Each row was made from one small tree. The marks that hang from a mark follow it in brackets, in alphabetical order. Every link used is in the known rows. Write each row's tree.
Known rows
Y{L}: [-0.33  0.10  0.10  0.14  0.71 -0.31 -0.02 -0.29 -0.39 -0.36 -0.08  0.15
  0.41  0.27 -0.15  0.00  0.06 -0.03  0.27  0.13  0.00 -0.30 -0.15  0.07
  0.10 -0.13]
L{Y{S}}: [-0.30 -0.28  0.15  0.30  0.61 -0.23  0.05 -0.25 -0.07 -0.05 -0.18  0.16
 -0.09  0.09 -0.20 -0.06 -0.13  0.00  0.30  0.15 -0.06 -0.28  0.11  0.06
 -0.05 -0.17]
N{S{Y{L{E G Z}}}}: [-0.49  0.08  0.12  0.09  0.54 -0.20 -0.01 -0.05 -0.16 -0.17 -0.08  0.30
  0.05  0.01 -0.02 -0.09  0.07 -0.42  0.47  0.18  0.15 -0.24 -0.30  0.02
 -0.10  0.17]
M{E{L{N}} V}: [-0.42  0.05  0.01  0.26  0.69 -0.11 -0.52 -0.12 -0.55 -0.52 -0.09 -0.06
  0.10  0.02  0.30 -0.05 -0.13  0.48  0.18  0.11 -0.01 -0.31 -0.35  0.04
 -0.11 -0.07]
L{G N Y}: [-0.38 -0.15  0.08  0.38  0.60 -0.07  0.14 -0.12 -0.13 -0.34 -0.24  0.13
  0.24  0.06 -0.12  0.10  0.03  0.18  0.31  0.12  0.08 -0.10 -0.29  0.02
 -0.14 -0.10]
S{Y{L{E G N}}}: [-0.37  0.07  0.04  0.12  0.62 -0.14  0.12  0.09 -0.36 -0.58 -0.17  0.26
  0.40  0.05  0.00  0.06  0.09  0.03  0.46  0.13  0.15 -0.10 -0.48 -0.02
 -0.05 -0.07]
E{L M}: [-0.23  0.05  0.17  0.10  0.62 -0.31 -0.24 -0.20 -0.45 -0.54 -0.02  0.13
  0.04  0.21 -0.01  0.00  0.11  0.03  0.17  0.15 -0.08 -0.25 -0.23 -0.06
 -0.07  0.05]
M{E{L{Y}} V Z}: [-0.35  0.00  0.10  0.29  0.68  0.05 -0.27 -0.22 -0.43 -0.40  0.06 -0.13
  0.01 -0.14  0.41 -0.19 -0.28  0.36  0.08  0.10 -0.13 -0.20  0.03 -0.04
 -0.03  0.06]
G{L}: [-0.31  0.06  0.10  0.10  0.61 -0.39 -0.13 -0.27 -0.14 -0.35 -0.09  0.08
  0.28  0.22 -0.05 -0.19  0.07  0.01  0.12  0.17  0.04 -0.28 -0.03 -0.02
 -0.03  0.03]
E{M}: [-0.27 -0.08  0.20  0.26  0.64 -0.21 -0.10 -0.33 -0.27 -0.35 -0.21  0.16
  0.03  0.27 -0.06  0.10  0.11 -0.02  0.23  0.18 -0.04 -0.17 -0.30 -0.13
 -0.14 -0.05]
L{E N Y}: [-0.39 -0.18  0.02  0.54  0.60 -0.08  0.06  0.16 -0.14 -0.64 -0.32  0.21
  0.21 -0.01 -0.12  0.11 -0.09  0.25  0.22  0.12  0.06 -0.02 -0.15  0.01
 -0.13 -0.04]
E{L{N{S} Y}}: [-0.34 -0.22  0.03  0.32  0.55 -0.21 -0.16  0.08 -0.13 -0.62  0.05  0.09
 -0.13 -0.03 -0.12  0.02  0.01  0.22  0.20  0.13 -0.02 -0.34 -0.13  0.27
  0.02  0.08]
L{G N Y{S} Z{M}}: [-0.55 -0.23  0.15  0.48  0.50 -0.11 -0.06 -0.20 -0.02 -0.32 -0.26  0.15
 -0.17  0.16  0.42 -0.09 -0.08 -0.08  0.39  0.15  0.15 -0.07 -0.26  0.06
 -0.40  0.12]
V{M{E Z}}: [-0.42  0.04  0.09  0.34  0.64  0.00 -0.20 -0.53 -0.37 -0.26 -0.15  0.19
 -0.07  0.08  0.53  0.17  0.01  0.03  0.06  0.12  0.01  0.06 -0.22 -0.13
 -0.25  0.05]
N{S{Y{L{G Z{M}}}}}: [-0.49 -0.06  0.18  0.14  0.56 -0.14 -0.09 -0.30 -0.18 -0.31  0.03  0.14
 -0.08  0.18  0.32 -0.13  0.05 -0.47  0.38  0.22  0.17 -0.30 -0.42  0.07
 -0.07  0.18]
L{E{M} G}: [-0.34  0.06  0.18  0.16  0.63 -0.25  0.06 -0.13 -0.32 -0.28 -0.39  0.29
 -0.01  0.11 -0.04  0.27  0.21 -0.14  0.33  0.17  0.07 -0.02 -0.32 -0.29
 -0.37  0.15]
M{E V}: [-0.42  0.00  0.11  0.24  0.74 -0.06 -0.33 -0.40 -0.42 -0.07 -0.24 -0.02
  0.06  0.06  0.15  0.00 -0.15  0.21  0.17  0.16 -0.02 -0.29 -0.26 -0.11
 -0.11 -0.17]
G{L{N Z}}: [-0.50  0.06  0.07  0.31  0.50 -0.27 -0.33 -0.13 -0.05 -0.54 -0.13  0.14
  0.39  0.22  0.23 -0.37  0.03  0.12  0.23  0.15  0.11 -0.10 -0.23  0.06
 -0.19  0.09]
M{E{L{G N Y}}}: [-0.29  0.00  0.04  0.21  0.61 -0.10 -0.17 -0.06 -0.46 -0.48 -0.11  0.08
  0.14 -0.13 -0.01  0.03 -0.06  0.30  0.21  0.10  0.04 -0.22 -0.23  0.02
 -0.13 -0.04]
N{S{Y}}: [-0.41 -0.28  0.15  0.15  0.60 -0.12 -0.11 -0.27  0.01 -0.09 -0.03  0.16
 -0.11  0.10 -0.20 -0.03 -0.03 -0.15  0.27  0.19  0.03 -0.34 -0.31  0.09
  0.08 -0.09]
Y{L{N Z} S}: [-0.54  0.02  0.10  0.31  0.56 -0.31 -0.26 -0.20 -0.17 -0.40 -0.12  0.26
  0.22  0.32  0.16 -0.20  0.01  0.00  0.45  0.11  0.04 -0.23 -0.22  0.21
 -0.14 -0.07]
L{E N{S{Y}} Z}: [-0.62 -0.20  0.08  0.39  0.48 -0.01 -0.28  0.11  0.06 -0.42 -0.18  0.29
 -0.06  0.02  0.11 -0.11 -0.08 -0.08  0.34  0.17  0.15 -0.09 -0.47  0.10
 -0.19  0.12]
Z{L{G N} M{E V}}: [-0.47 -0.05  0.00  0.24  0.67  0.06 -0.29 -0.26 -0.57 -0.26 -0.15  0.00
 -0.09  0.10  0.83  0.16 -0.07  0.23  0.28  0.17  0.16 -0.28 -0.60 -0.09
 -0.48  0.09]
V{M{E}}: [-0.28 -0.01  0.05  0.27  0.67 -0.12 -0.26 -0.44 -0.48 -0.25 -0.26  0.20
 -0.04  0.09  0.19  0.21  0.00 -0.02  0.09  0.17  0.01 -0.09 -0.27 -0.11
 -0.19 -0.11]
M{E{L{N{S} Z}} V}: [-0.61  0.00  0.05  0.32  0.58 -0.10 -0.70 -0.12 -0.32 -0.38 -0.01 -0.02
 -0.21 -0.03  0.43 -0.16 -0.12  0.25  0.26  0.15  0.00 -0.37 -0.35  0.15
 -0.21  0.17]
L{G N Y{S}}: [-0.38 -0.24  0.12  0.32  0.58 -0.19  0.11 -0.16 -0.05 -0.16 -0.25  0.18
 -0.07  0.08 -0.08  0.09 -0.01  0.11  0.45  0.12  0.05 -0.19 -0.19  0.06
 -0.24 -0.12]

Write each row's tree
[-0.44  0.02  0.03  0.16  0.60 -0.12 -0.04 -0.16 -0.27 -0.11 -0.09  0.23
  0.27  0.20  0.19  0.12  0.07  0.12  0.41  0.13  0.15 -0.23 -0.49  0.07
 -0.28  0.05] => Z{L{G N}}
[-0.49  0.10  0.10  0.36  0.60 -0.29 -0.33 -0.05 -0.21 -0.61 -0.21 -0.02
  0.08  0.12  0.65 -0.29 -0.07 -0.09  0.11  0.21  0.12 -0.10 -0.13 -0.16
 -0.37  0.33] => G{L{E Z{M{V}}}}
[-0.55  0.14  0.09  0.42  0.69 -0.22 -0.21 -0.08 -0.46 -0.64 -0.22  0.04
  0.19  0.19  0.58 -0.11 -0.05 -0.16  0.25  0.18  0.09 -0.11 -0.23 -0.07
 -0.22  0.20] => Y{L{E Z{M{V}}}}
[-0.49 -0.17  0.03  0.34  0.51  0.03  0.11 -0.09  0.02 -0.13  0.08  0.18
 -0.17 -0.03  0.39  0.14  0.04  0.12  0.39  0.12  0.07 -0.18 -0.22  0.14
 -0.30  0.33] => M{Z{L{G N{S} Y}}}
[-0.34 -0.13  0.06  0.33  0.59  0.02  0.10 -0.21 -0.13 -0.14  0.09  0.15
  0.17  0.07  0.26 -0.10 -0.18  0.09  0.19  0.11 -0.02 -0.14  0.01  0.06
 -0.10  0.11] => M{Z{L{Y}}}
[-0.40 -0.16 -0.05  0.30  0.53 -0.11  0.12  0.22 -0.10 -0.21 -0.13  0.29
 -0.22 -0.15  0.06  0.28  0.04  0.06  0.42  0.17  0.13 -0.23 -0.22  0.09
 -0.36  0.27] => Z{L{E G N{S} Y}}
[-0.49 -0.19  0.08  0.26  0.42 -0.14 -0.34 -0.06  0.16 -0.47  0.04  0.13
  0.03  0.09  0.15 -0.42 -0.01 -0.04  0.29  0.19  0.11 -0.24 -0.33  0.13
 -0.10  0.11] => G{L{N{S{Y}} Z}}
[-0.53  0.24  0.17  0.09  0.59 -0.41 -0.04 -0.15 -0.26 -0.07 -0.25  0.33
  0.10  0.16  0.08 -0.06  0.07 -0.33  0.53  0.13  0.11 -0.19 -0.06 -0.02
 -0.29  0.15] => Y{L{E G Z} S}
[-0.15 -0.05  0.10  0.18  0.69 -0.15 -0.04  0.02 -0.50 -0.69 -0.12  0.10
  0.09  0.05  0.12 -0.03  0.01 -0.01  0.36  0.20 -0.08 -0.18 -0.33 -0.24
 -0.05 -0.11] => S{Y{L{E{M{V}}}}}
[-0.53  0.07  0.14  0.28  0.61 -0.38 -0.19 -0.13 -0.31 -0.42 -0.21  0.26
 -0.04  0.27  0.40 -0.06 -0.05 -0.30  0.32  0.16  0.09 -0.16 -0.04  0.04
 -0.25  0.19] => Y{L{E Z{M}} S}
[-0.37  0.08  0.16 -0.04  0.67 -0.46  0.06 -0.38 -0.30  0.02 -0.12  0.22
  0.08  0.26 -0.06  0.06  0.14 -0.18  0.47  0.14  0.04 -0.36 -0.10  0.05
 -0.09 -0.08] => Y{L{G} S}
[-0.42 -0.04  0.07  0.20  0.64 -0.38 -0.11 -0.19 -0.26 -0.45 -0.11  0.23
  0.14  0.31  0.03  0.02  0.07  0.14  0.43  0.11  0.01 -0.32 -0.20  0.20
 -0.06 -0.16] => Y{L{N} S}
[-0.17 -0.17  0.13  0.42  0.61 -0.14  0.09  0.04 -0.27 -0.58 -0.31  0.23
 -0.03  0.01 -0.18  0.15  0.00  0.03  0.19  0.19 -0.05 -0.05 -0.07 -0.21
 -0.22  0.00] => L{E{M} Y}
[-0.21 -0.10  0.16  0.36  0.64 -0.06 -0.13 -0.15 -0.34 -0.62  0.09 -0.10
 -0.10 -0.01  0.41 -0.15 -0.09  0.24  0.14  0.12 -0.20 -0.09 -0.01 -0.13
 -0.13  0.15] => E{L{Y} M{V Z}}
[-0.53  0.18  0.08  0.15  0.66 -0.06  0.04 -0.14 -0.27  0.07 -0.08  0.11
  0.06  0.02  0.65  0.06 -0.05  0.04  0.35  0.12  0.10 -0.09 -0.24 -0.16
 -0.38  0.35] => M{V Z{L{E G}}}
[-0.51 -0.14  0.08  0.21  0.55 -0.08  0.01  0.06 -0.03 -0.29 -0.21  0.27
 -0.15 -0.03  0.00  0.18  0.10 -0.04  0.40  0.17  0.18 -0.14 -0.51  0.01
 -0.20  0.09] => L{E G N{S{Y}}}
[-0.33 -0.11  0.04  0.21  0.63 -0.11 -0.06 -0.12 -0.32 -0.67 -0.01  0.18
  0.49  0.21 -0.05 -0.13 -0.02  0.13  0.35  0.12  0.04 -0.21 -0.43  0.13
  0.16 -0.28] => S{Y{L{N}}}
[-0.30 -0.12  0.13  0.29  0.48 -0.35 -0.15 -0.19  0.08 -0.18 -0.08  0.13
  0.02  0.10  0.00 -0.47 -0.13 -0.11  0.28  0.17 -0.01 -0.26  0.24  0.04
 -0.17  0.04] => G{L{Y{S} Z}}
[-0.26 -0.02  0.05  0.25  0.65 -0.18 -0.13  0.00 -0.44 -0.30 -0.15  0.15
 -0.07  0.09  0.35  0.13 -0.02  0.07  0.33  0.21 -0.03 -0.22 -0.29 -0.20
 -0.41  0.14] => Z{L{E{M{V}}}}
[-0.12 -0.19  0.05  0.33  0.49 -0.39 -0.04  0.19 -0.10 -0.80 -0.24  0.24
 -0.25  0.02  0.05 -0.04  0.08  0.19  0.29  0.18 -0.04 -0.09  0.05 -0.14
 -0.40  0.08] => G{L{E{M} N Y{S}}}
[-0.31 -0.15  0.11  0.32  0.51 -0.25 -0.34 -0.29 -0.17 -0.33 -0.15  0.07
 -0.24  0.05  0.41 -0.37 -0.23 -0.10  0.11  0.21  0.03 -0.26  0.19 -0.05
 -0.33  0.10] => G{L{Y{S} Z{M{E}}}}
[-0.49 -0.11  0.03  0.28  0.67 -0.13 -0.61 -0.14 -0.45 -0.67  0.00 -0.08
 -0.44  0.00  0.60  0.13 -0.04  0.33  0.11  0.18  0.03 -0.40 -0.40  0.11
 -0.22  0.18] => Z{M{E{L{N{S}}} V}}
[-0.39  0.16  0.14 -0.01  0.67 -0.47  0.11 -0.15 -0.35 -0.09 -0.23  0.31
  0.04  0.15 -0.06  0.15  0.15 -0.19  0.49  0.14  0.07 -0.27 -0.05 -0.03
 -0.19  0.06] => Y{L{E G} S}
[-0.27 -0.13  0.12  0.43  0.55 -0.06 -0.10 -0.01 -0.26 -0.91  0.07  0.09
  0.03  0.05  0.30 -0.05  0.04  0.35  0.15  0.09 -0.12  0.02 -0.17  0.00
 -0.14  0.15] => E{L{N Y} M{Z}}
[-0.47  0.01  0.15  0.39  0.55 -0.11  0.09 -0.02 -0.13 -0.15 -0.36  0.23
  0.20 -0.05 -0.09 -0.07 -0.09 -0.20  0.31  0.14  0.12  0.00 -0.10 -0.12
 -0.24  0.16] => L{E G Y Z}
[-0.36 -0.33 -0.05  0.40  0.54 -0.07 -0.03  0.04 -0.06 -0.31  0.00  0.20
 -0.10 -0.01 -0.01  0.11 -0.04  0.17  0.29  0.17  0.03 -0.36 -0.19  0.23
 -0.16  0.10] => Z{L{N{S} Y}}
[-0.35  0.07  0.19  0.20  0.65 -0.16 -0.28 -0.28 -0.37 -0.51  0.10 -0.06
 -0.06  0.15  0.54 -0.10  0.02  0.19  0.18  0.12 -0.14 -0.10 -0.22 -0.12
 -0.17  0.21] => E{L M{V Z}}
[-0.50 -0.20 -0.05  0.45  0.52  0.02  0.03  0.19  0.03 -0.39  0.03  0.26
 -0.20 -0.10  0.36  0.15 -0.07  0.20  0.27  0.13  0.05 -0.11 -0.08  0.14
 -0.30  0.36] => M{Z{L{E N{S} Y}}}
[-0.48  0.11  0.21  0.33  0.61 -0.14 -0.15 -0.12 -0.29 -0.22 -0.36  0.12
 -0.04  0.07  0.34  0.00  0.07 -0.18  0.40  0.20  0.06  0.02 -0.41 -0.33
 -0.47  0.23] => L{E{M{V}} G Z}
[-0.49  0.03  0.14  0.21  0.63 -0.27 -0.40 -0.45 -0.46 -0.28 -0.13  0.18
 -0.08  0.27  0.45 -0.16 -0.13 -0.21  0.29  0.17  0.05 -0.31 -0.11  0.03
 -0.23  0.01] => Y{L{Z{M{E}}} S}
[-0.37 -0.19  0.08  0.41  0.45 -0.29 -0.21 -0.06  0.08 -0.43 -0.10  0.15
  0.08  0.12  0.11 -0.46 -0.10  0.09  0.31  0.15  0.03 -0.18  0.07  0.12
 -0.24  0.04] => G{L{N Y{S} Z}}
[-0.46 -0.14  0.20  0.31  0.52 -0.18  0.01 -0.30 -0.01  0.16 -0.23  0.19
 -0.03  0.07 -0.03 -0.18 -0.12 -0.23  0.44  0.15  0.04 -0.16 -0.02  0.01
 -0.22  0.02] => L{G Y{S} Z}
[-0.51 -0.12  0.03  0.28  0.43 -0.20 -0.31  0.17  0.12 -0.58 -0.06  0.24
 -0.02  0.00  0.18 -0.33  0.00 -0.05  0.29  0.20  0.15 -0.14 -0.27  0.06
 -0.22  0.23] => G{L{E N{S{Y}} Z}}
[-0.26 -0.03  0.02  0.18  0.60 -0.14  0.24  0.07 -0.27 -0.06 -0.17  0.25
  0.13 -0.08 -0.02  0.13 -0.07 -0.07  0.36  0.15  0.10 -0.21 -0.07 -0.08
 -0.28  0.16] => Z{L{E G Y}}
[-0.47 -0.08 -0.04  0.37  0.66 -0.07 -0.20  0.10 -0.39 -0.58 -0.16  0.08
  0.00  0.15  0.73  0.14 -0.08  0.22  0.24  0.17  0.14 -0.15 -0.44  0.00
 -0.39  0.21] => Z{L{E N} M{V}}
